(in the rows, 128 means zero)
Known rows, with every way that one mark hangs from another:
E{D{G R}}: [195 101 121 164 132 115  66 110 139  85 141 135 111 101 182 142 142 172
 144 130  81 115 161 101 120  65 153 134 139 111 158 115 141 146  98 130
  90 156 134 128 127 118 147 145 135 136 165 131  91 129 143 143 117 154
 142 106 107 115  80 107 166 128  68  93 125 145 157 127 125 146 163 113
 106]
D{G{Q W} R{E}}: [106 123 153 101 184 146 121 178  92 161  89 123 111 132 136 112 106 123
 115 139 129 169  96 139  86 153 154 103 156 125 142 108 118 133 192 176
 121  85  97 115 137  69 151 125 114 139  80 121 153  48  87 140 161 125
 130 119 129 158 139 144  80 179 142 106 152 142 118 119 137 108 137 142
 136]
B{W}: [136 133 105 160  72 111  74 116 181 107 109 105 153 140 161 175 181 137
 171  92  95 103 163  69 150  78  99 129  92  98  84 129 139  95  42 127
  93 163 185 151 192 175 154 118  70 148 156 150  62 204 159 113 103 142
 115 185 112 107 153 118 166  80 126 179  84 145 151 156 100 180 163 111
 138]
D{G{W}}: [146  95 150  62 124 122 130 125 127 118  90 152 163 145 127 115 115 151
 134  99  95 160 115 117 163 163 143 115 102 154  97 109 138 117 162 113
 162 130 121 120 126 169 131 114 114  92 102 100 158 129 132 124 113 140
 131 149 132  81 139 128 128 127 115 104 154  89 128 124 126 126 165 114
 137]
Q{P}: [120 121 127 143  89 151 122 110 132 104 162 103 140 121 200 141 154 138
 142 126 122 106 179  90 181  63  85 141  68 124 146 103 181  67  83  80
 150 202 165 126 154 195 169 118 119 140 225 129  97 180 189 125 107 116
  95 155 117 125 138 121 109  66  72 205 132  62 136 110 128 115 116 129
 150]
P{Q}: [177 127  73 214  85 181  97 152 187 108  99 139 116 140 124 103 148 151
 131 183 144 120 186 123 169 119  88 183 100 140 134 120 157 161  47  78
 103 147 170 119 153 233 185 108  96 124 184 140 116 189 152 102 107 120
  86 184 159 143 126 146 162  85  93 197 109 180  86 163 109 160 128 103
 130]
D{G R{E}}: [141 125 146 101 177 163  90 116 107 117 132 130 134 158 227 137 147 145
  98 127  77 140 143 105 126  87 141 108 122 113 140  78 161 103 104 190
 122 120  88 102 180 117 157 141 122 143 146 132 122  83 119 136 140 103
  92 151  54 147 126 115 128 139 129  99 129 156 126  91 155 138 137 139
 101]
E{D{G}}: [191 128 147 126 115  95 109 113 149  86 127 125 136 112 158 115 126 157
 165 118 101 111 144  96 119 101 155 134 112 140 122 116 132 121 105 108
  98 178 151 155 129 139 125 126 125  54 142 124 118 159 175 117  93 134
 150 138 104  71 105 104 181 106  67 112 160 120 167 139 139 146 163 125
 101]
G{D}: [123 117 102 148  81 134 105  99 168  91 140 106 142 131 121 181 160 112
 114  95 102 104 150 125 152 116  95 151 103  95 118 102 153  94 112 136
 143 149 159  96 120 234 134 117 131  62 173 144  98 166 131 137 122 137
 109 147 140  98 119  93 184 117 159 149 105 107  93 159 119 162 157 108
 141]
G{D Q{P} W}: [ 77 158 112 129 106 142 201 127 144 143 137 107 177  91  87 163 139  91
 108 141 184 132 104 118 137 179  73 134 128 120 105 138 143 161 197 118
 189 103 168 132 130 174 113 127 132 156 163 123 152 124 141 139 153 124
 173 103 179 143 136 141 115 131 157 172 121  88 137 147 127  95 134 132
 186]
E{D{G{Q} R}}: [172 141 135 207 129 114  78 157 171  97 100 129 106  93 137 102 113 140
 136 168 106 123 141 100  58 118 165 145 170 138 166 164 119  87  89 134
  80 131 131 165 131  99 127 127 115 162 123 146 107  98 124 143 116 160
 166  93 111 122 118 125 170 153 107  92 140 177 178 158 139 121 164 152
 106]
R{D{G}}: [129  77 171 109 127 142  84  92 117 126 123 150 118 151 138 117 110 129
 160 132  94 123  86  95 184  92 150 119  57 153 125 136 146 156  68  96
  95 149 134 135 160 188 129 144 131  74 117 126 124 135 140 147  84 125
 112 154 111 111 146 111 118  82 101 127 160 141 156  90 142 127 162 106
  79]
G{D W{B}}: [129 131  82  79  97  83 165 114 168 129 147 130 140 115  63 186 173 122
 134  50 132 101 171 171 171 153 103 168 119 118  85 131 108 147 125 119
 158 138 129  94  66 166  97 111 124 101 107  98 128 188 117  98 136 146
 110 143 144  79 128 113 123  95 173 125  99  95  71 159  97 173  78 127
 113]
G{W{B}}: [166 100 106 137  98 104 130 129 146 121 123 145 130 132  95 142 168 157
 151  57 147 120 183 164 162 114 119 165 109 135 108 158 106 148  75  78
 129 157 128 108  72 118 118  99 134 140 112 112 124 209 136  85 104 130
 109 139 143  92 122 147  82  81 127 131 115  68  95 148 100 171  89 127
 105]
G{Q W}: [139 123 130 177 102 151 131 181 146 152 109 123 119 144  70 104 117 123
 135 160 184 141 104 132 116 180 125 151 159 162 115 164 114 110 134  72
 142 123 170 147 109 127 137  93 126 130 122 126 130 161 125 125 116 138
 150 139 202 147 157 140 105 125 137 136 125 114 134 143 120 138 143 136
 154]
G{D{R} W}: [114 103  90 128 123 125 127 132 147 112 128 141 114 107 134 197 146 140
 107 110  96 164 137 119 145 156 101 137 179  92  94 128 129 178 156 151
 141  95 101  65 113 198 127 130 130 190 164  97 136 144 111 160 136 161
 150 115 149 113 129 117 154 110 174  88 141 104  97 103 107 148 135 106
 128]
R{E}: [128 152 127 163 121 171 111 112 105 114 141 109 113 172 170 124 164 149
 126 113 114  93 184 136 153  73 110 127  65  79 153  86 138  98  93 109
 106 168 142 106 173 155 156 106 107 121 185 151  84 180 151 118 125  99
  90 182 129 134 117 118 118 118 108 156 103 123 149 122 132 147 101 115
 119]
R{E{D{G}}}: [173 153 143 138 129 117 112  95 101 117 140 114 127 150 178 113 125 146
 128 144 124  79 133 117 116  83 164  92 109 118 166  76 146 131 119 124
  99 165 137 162 135 120 125 126 121  80 148 142 113 177 169 130 122 107
 129 140 101 108  88  93 165 120  73 126 108 132 179 131 141 136 121 105
 124]
D{R}: [153  94 103 177  87 138  66 139 169  86 109 134 125 142 187 150 159 151
 130 116  78 150 169 107 153  95 108 167 124  89 156 129 149 111  89 135
  93 171 130  93 142 170 152 103 142 168 207 130  71 160 141 130 105 165
 111 147 137 129 134 126 131 110 109 122 137 134 108 108 100 161 127 118
  90]

Rows:
[ 36 163 106 162 146 159 144 102 144 153 172  91 133  88 151 174 155  79
  71 186 132 120 133 114 118  92  77 113 141  66 193  91 161 145 171 227
 149 111 119 124 198 132 133 135 150 221 189 152 103  75 131 165 159 109
 109 103 118 207 133 117 135 136 180 168 102 123 113 124 134 101  93 148
 136] | G{D{R{E}} Q{P}}
[184  94 100  97 145  69 124 100 112 114 151 166  88  88 146 132 146 156
 152  59  96 110 160 160 117 117 170 148 168 137 143 140  95 170 102 124
 102 123  77 119  33  65  95 147 134 173  86  95 153 154 107 100 140 152
 142  92  85  80 104 129  87 120 104  91 164 118 128 139 104 151 128 142
  77] | E{D{G{W{B}} R}}
[166 185 145 183 136 128 122 136  96 110 137  91 121 140 137  89 105 102
 132 182 159  85 107 124  71 111 156  97 101 120 152 130 115 106 132 134
 106 151 160 186 152  73 107 116 140  80 123 151 121 140 148 117 129 112
 119 130  98 141 108 123 168 166 113 133 117 135 169 156 161 133 129 121
 146] | R{E{D{G{Q}}}}
[158 114 138  41 133  83 152 122 138 131  99 160 134 125  94 134 130 144
 140  63 114 119 143 146 150 136 134 155  98 162  88 146 123 133 100 109
 141 127 125 105  73 122 111 116 113  65  70  99 171 152 135  82 125 139
 108 143 105  89 143 135  83 113 134  93 134 103  87 120 117 146 125 136
 106] | D{G{W{B}}}
[ 92 132  88 149 129 136 100  99 128 121 166 107 104 151 170 193 171 135
  76 117  90 137 166 136 132 107 100 117 123  58 161  71 148 147 123 186
 101 130  91  79 169 164 156 137 155 150 202 140  83 118 123 160 144 143
  95 149 124 153 102 111 169 129 166 115 103 154 110 107 111 166  90 105
 105] | G{D{R{E}}}
[163 177 130 136 141 128 168 161  50 149 142 123 102 129 115  90  98 117
 131 138 166 124  78 137  74 155 178  83 177 157 144 122  95 141 186 114
 108 118 127 175 119  64 101 132 120 127  87 122 159 124 122 130 145 110
 161  94 161 138 133 136 163 179 113 118 107 128 166 152 137  98 131 133
 165] | R{E{D{G{Q W}}}}
[106 146 111 125 101 143 169 148 153 133 110 108 123 112  42 153 144 104
 112 149 146 145  94 126 106 213 112 147 148 128  99 153  95 152 177 107
 179 107 153 125 116 165 118 113 131 121 114 126 139 120 122 138 134 137
 152 125 181 140 161 133 159 132 182 131 124  94 113 166 108 135 139 118
 175] | G{D Q W}
[106 150 142 169 159 156 101 164 116 115  97 126  99 144 149  95 115 107
 113 174  91 154 117  99  89 110 146 122 139 114 150 105 122  88 120 187
  96 105 103 130 200  97 140 130 134 129 130 160 101  69  87 156 143 140
 107 128  96 154 135 135 150 168 155 120 158 182 134 122 156  94 122 150
 116] | D{G{Q} R{E}}
[182 146 151 132 107 107 158 179 116 116 119 125 140 106  58  90  70 130
 157 144 149 143  70 135  93 184 170 124 178 183 116 156  88 126 184  85
 125 125 135 181  81  98  92 111 114  89 106 113 150 148 139 111 113 143
 191  95 174 107 131 123 178 161  95 106 150 107 174 156 137 131 161 109
 166] | E{D{G{Q W}}}
[143 122 157  99 124  95 167 160 142 143  91 157 154 114  55 102 102 102
 161 103 152 124 111 165 113 188 145 169 121 191 102 182  97 107 102  88
 156 106 121 148  65  50  76  97 114  90  25 117 149 102 107 101 115 131
 135 111 122 108 147 156 106 141 144 117 135 126  94 150 140 138 117 155
 149] | D{G{Q W{B}}}
[113  88 146  57 170 151 126 110  68 146  97 143 117 142 185 126 140 158
  99 120  97 157 113 127 141 134 143  83 165 114 134  71 117 144 169 163
 137 109  68  96 157  85 136 146 128 148 108  94 158  91  97 137 168 125
 119 128 105 106 116 130  69 139 133  93 151 142 109  86 145 113 126 121
 106] | D{G{W} R{E}}
[186 146 129 118 116  76 159 142 105 135 128 141 107 103  66  82 116 114
 168 111 167 105 120 175  87 168 165 158 148 179 115 187  84 153 107 114
 118 130 147 170  22  35  82 103 130  97  43 116 163 152 118  83 116 136
 170  92 118 109 124 138 127 150 121 129 131 118 129 178 124 136 128 123
 136] | E{D{G{Q W{B}}}}
[ 72  89 150  69 167 134 121  92  34 150 113 133  76 171 138 102  83 134
 128 135 138 149  70 131 188 115 165  66  89 168 109 108 113 211 148  83
 123 121  82 144 122 150 120 155 131 116  78  98 171 112 104 134 131  84
 124 136 127 134 123 127  63 127 118 135 152 112 146  66 130 122 124 108
 128] | R{D{G{W}} E}
[ 96 122 154 118 138 145 118 138 175 134 130 124 162  91 165 115  97 120
 137 169 106 170 105  70 109 117 111 128 103 147 149 133 171  53 108 176
 159 119 126 134 179 122 149 130 126 140 163 153 130  86 131 149 134 147
 133  97  88 170 149 147 125 115 112 152 170 152 155  91 153  70 142 170
 112] | D{G{Q{P}} R}
[116  86 142 102 150  95 138 146 130 173 105 143  92 130  30  78 109 102
 169 101 166 132  83 150 150 147 172 166  99 185 104 194  81 168  59  89
 128  91 118 136  60  88  76 127 120 106  17 107 153 102  84  94 113 114
 144 109 137 151 150 148  93 146 147 129 148 128 108 105 118 111 125 126
 111] | R{D{G{Q W{B}}}}
[ 88 152 162 118 175 162 137 121 128 138 137 111 151 106 166 113 123 108
  97 177 139 137 122 115 109 104 130 104 106 121 152 103 166  59 151 206
 123 114 112 132 218  90 144 139 130 147 171 162 137  55 122 150 156 106
 127 117  90 196 119 145  99 152 119 171 128 167 145 100 162  65 101 157
 115] | D{G{Q{P}} R{E}}
[115 106 153 118 144 114 133 196 126 142  93 132 110 129 126 119 116 125
 119 155 111 198  89 124  96 189 145 142 187 136 113 160 124  82 180 175
 160  90 104 116 129 101 129 116 113 162 106 109 158  69  96 132 133 158
 154 111 157 134 157 150 108 167 141  92 155 150 114 120 131 120 177 156
 130] | D{G{Q W} R}
[100 113 157 100 141 145  86  68  84 137 124 124  83 190 149  91 114 133
 125 140 119 114  99 106 182  59 152  77  57 141 127 117 137 173 115 116
  87 142  90 130 179 141 134 147 138  83 127 113 126 108 140 148 108  91
  78 152  82 130 122 105 105 130 106 119 130 160 153  82 136 100 115 118
 111] | R{D{G} E}
[ 72 155  97 114 113 106 192 100 156 158 181 107 169  83  43 148 155  86
 141  87 191  90 135 173 134 160  64 163 131 137 110 167 120 157 135 124
 191 110 154 126  71 124  77 126 135 146 127 121 148 155 124 122 148 128
 124  95 157 145 170 145 104 114 168 187 124  72  85 154 115 113  88 163
 153] | G{D Q{P} W{B}}
[ 86 119  75  97 163  93 152  88 107 141 179 152 128 137 111 190 181 142
  94  68 118 130 168 200 152 113  93 136 122  74 128  89 123 186 129 154
 126 117  80  84  91 105 105 143 145 199 107 118 120 135  91 131 179 109
  97 107 114 118 119 130 111 131 187 119 103  99  55 137 100 180  31 111
  94] | G{D{R{E}} W{B}}
[ 85 151 112 141 146 137 158 152 117 152 144 108  94 136  85 162 138 115
  89 149 140 158 104 161 105 181 111 113 188  83 138 130 107 165 195 162
 148  76 102  97 141 118 131 149 153 187 134 141 110  66  76 158 177 143
 126 110 162 174 129 131 164 164 214 107 111 128 110 149 122 132  83 118
 144] | G{D{R{E}} Q W}
[141 135 157 103 132 147 158 167 134 155  94 140 158 125  95 103  92 109
 137 141 153 141  71 131 105 193 158 144 136 185  96 162 113  88 188 101
 167 103 133 146 120 110 124  97 102  88  83 126 150 131 114 126 103 137
 148 129 159 124 163 148 137 161 132 107 144 112 138 134 152 120 145 132
 159] | D{G{Q W}}
[142 204 132 170 134 141 161 123  82 136 163  78 148 115 164 103  87  94
 140 182 181  81 129  98  86  64 136  97 127 148 177 105 138  92 103 150
 132 158 159 195 178  68 110 146 138  98 145 149 137 121 180 125 148  90
 135 109 101 157 101 126 139 143  81 202 145 126 188 124 161  71 108 134
 173] | R{E{D{G{Q{P}}}}}
